Known rows, with every way that one mark hangs from another:
G[E[C D[L]] R]: [-111 57 -6 -188 67 285 -194 40 96 76 -221 -123 28 182 -30]
E[C D[L] G]: [284 -150 33 -438 -88 220 -15 37 -12 -10 -185 76 71 141 267]
Y[C[E[D G[R]]]]: [117 119 -120 -207 -62 -20 -89 111 -499 -103 -113 178 1 -20 -250]
G[R]: [-20 -4 -225 -286 -32 -113 35 -236 -173 87 10 118 -295 256 -35]
D[E]: [30 -96 -407 -403 -181 -146 -148 -302 -61 -79 101 190 -167 171 1]
D[R]: [48 -138 -334 -291 -57 -151 -15 -210 -77 9 137 232 -133 287 159]
C[E Y]: [-64 18 -144 -622 49 -185 -40 -233 -129 48 162 109 -303 -73 -34]
E[C[Y] D[L] G[R]]: [122 -83 281 -395 217 223 147 206 21 47 -119 17 146 104 131]
L[D[R]]: [-15 -108 -464 -230 -76 -329 -281 -96 -78 140 -41 345 110 258 178]
C[E[G] Y]: [120 -29 -24 -683 70 -81 117 -75 -246 -34 187 158 -322 -110 -196]
D[E[C[Y] G] L R]: [194 -266 29 -468 85 191 124 129 254 -236 137 188 194 243 63]
E[C[Y] D[L R] G]: [196 -216 175 -399 190 192 85 234 127 -35 -8 134 313 137 314]
E[D[L R] G]: [170 -347 -134 -270 -51 8 -76 117 -26 67 45 230 231 118 259]
G[E[C[Y] D[L]] R]: [-155 51 177 -308 271 268 -98 95 171 123 -191 -123 112 82 -15]
L[D[E[C G] R]]: [197 -50 -349 -254 -94 -40 -164 165 -62 -252 21 299 223 320 -72]
Y[C[E[D G]]]: [221 59 -184 -373 -147 -33 -166 -2 -449 -108 -136 251 4 -75 -89]

Rows:
[168 94 -148 -315 -108 4 73 -53 -429 -139 -78 228 -227 102 -371]
Y[C[E[G[R]]]]
[-42 -144 125 -433 150 -2 -29 207 -123 101 98 50 54 -189 -92]
C[E[D[L] G[R]] Y]
[24 23 5 -320 221 5 -7 63 2 -37 56 98 176 175 330]
E[C[Y] D[R]]
[186 83 190 -487 230 170 361 45 -147 -97 -15 53 -210 231 -139]
E[C[Y] G[R]]
[32 -257 16 -437 122 -41 -83 238 -17 22 216 168 215 -155 101]
C[E[D[L R] G] Y]
[-37 -72 -115 -192 37 248 -242 55 187 6 -99 -3 188 216 161]
G[E[C D[L R]]]
[-9 -355 -390 -263 -175 -97 -186 -157 222 -61 153 242 126 257 175]
D[E L R]
[-89 -84 68 -304 242 235 -155 120 267 61 -65 8 268 111 182]
G[E[C[Y] D[L R]]]
[135 57 72 -424 166 151 249 93 -81 -252 102 62 -108 219 -274]
D[E[C[Y] G[R]]]
[-55 -4 115 -467 180 256 -171 -14 216 129 -201 -56 107 21 151]
G[E[C[Y] D[L]]]
[180 -84 105 -277 4 230 58 152 -45 -3 -167 9 68 206 114]
E[C D[L] G[R]]
[188 -133 -43 -341 -104 233 102 34 83 -206 -12 61 -40 315 -141]
D[E[C G[R]] L]
[-23 117 -174 -163 95 167 -202 49 -36 -89 -18 -8 38 216 23]
G[E[C D[R]]]
[236 3 5 -593 76 140 178 -26 -31 -259 82 120 -94 153 -116]
D[E[C[Y] G]]
[295 21 128 -642 144 154 300 -75 -95 -104 -33 117 -219 177 7]
E[C[Y] G]
[65 78 -58 -364 156 -16 -13 207 -81 -117 -61 174 142 185 -255]
L[D[E[C[Y] G[R]]]]
[92 -154 -219 -435 -222 105 -134 -230 245 -133 -61 89 -19 278 195]
D[E[C] L]
[-49 225 -90 -270 76 215 18 -136 -77 -61 -113 -84 -345 315 -289]
G[E[C] R]
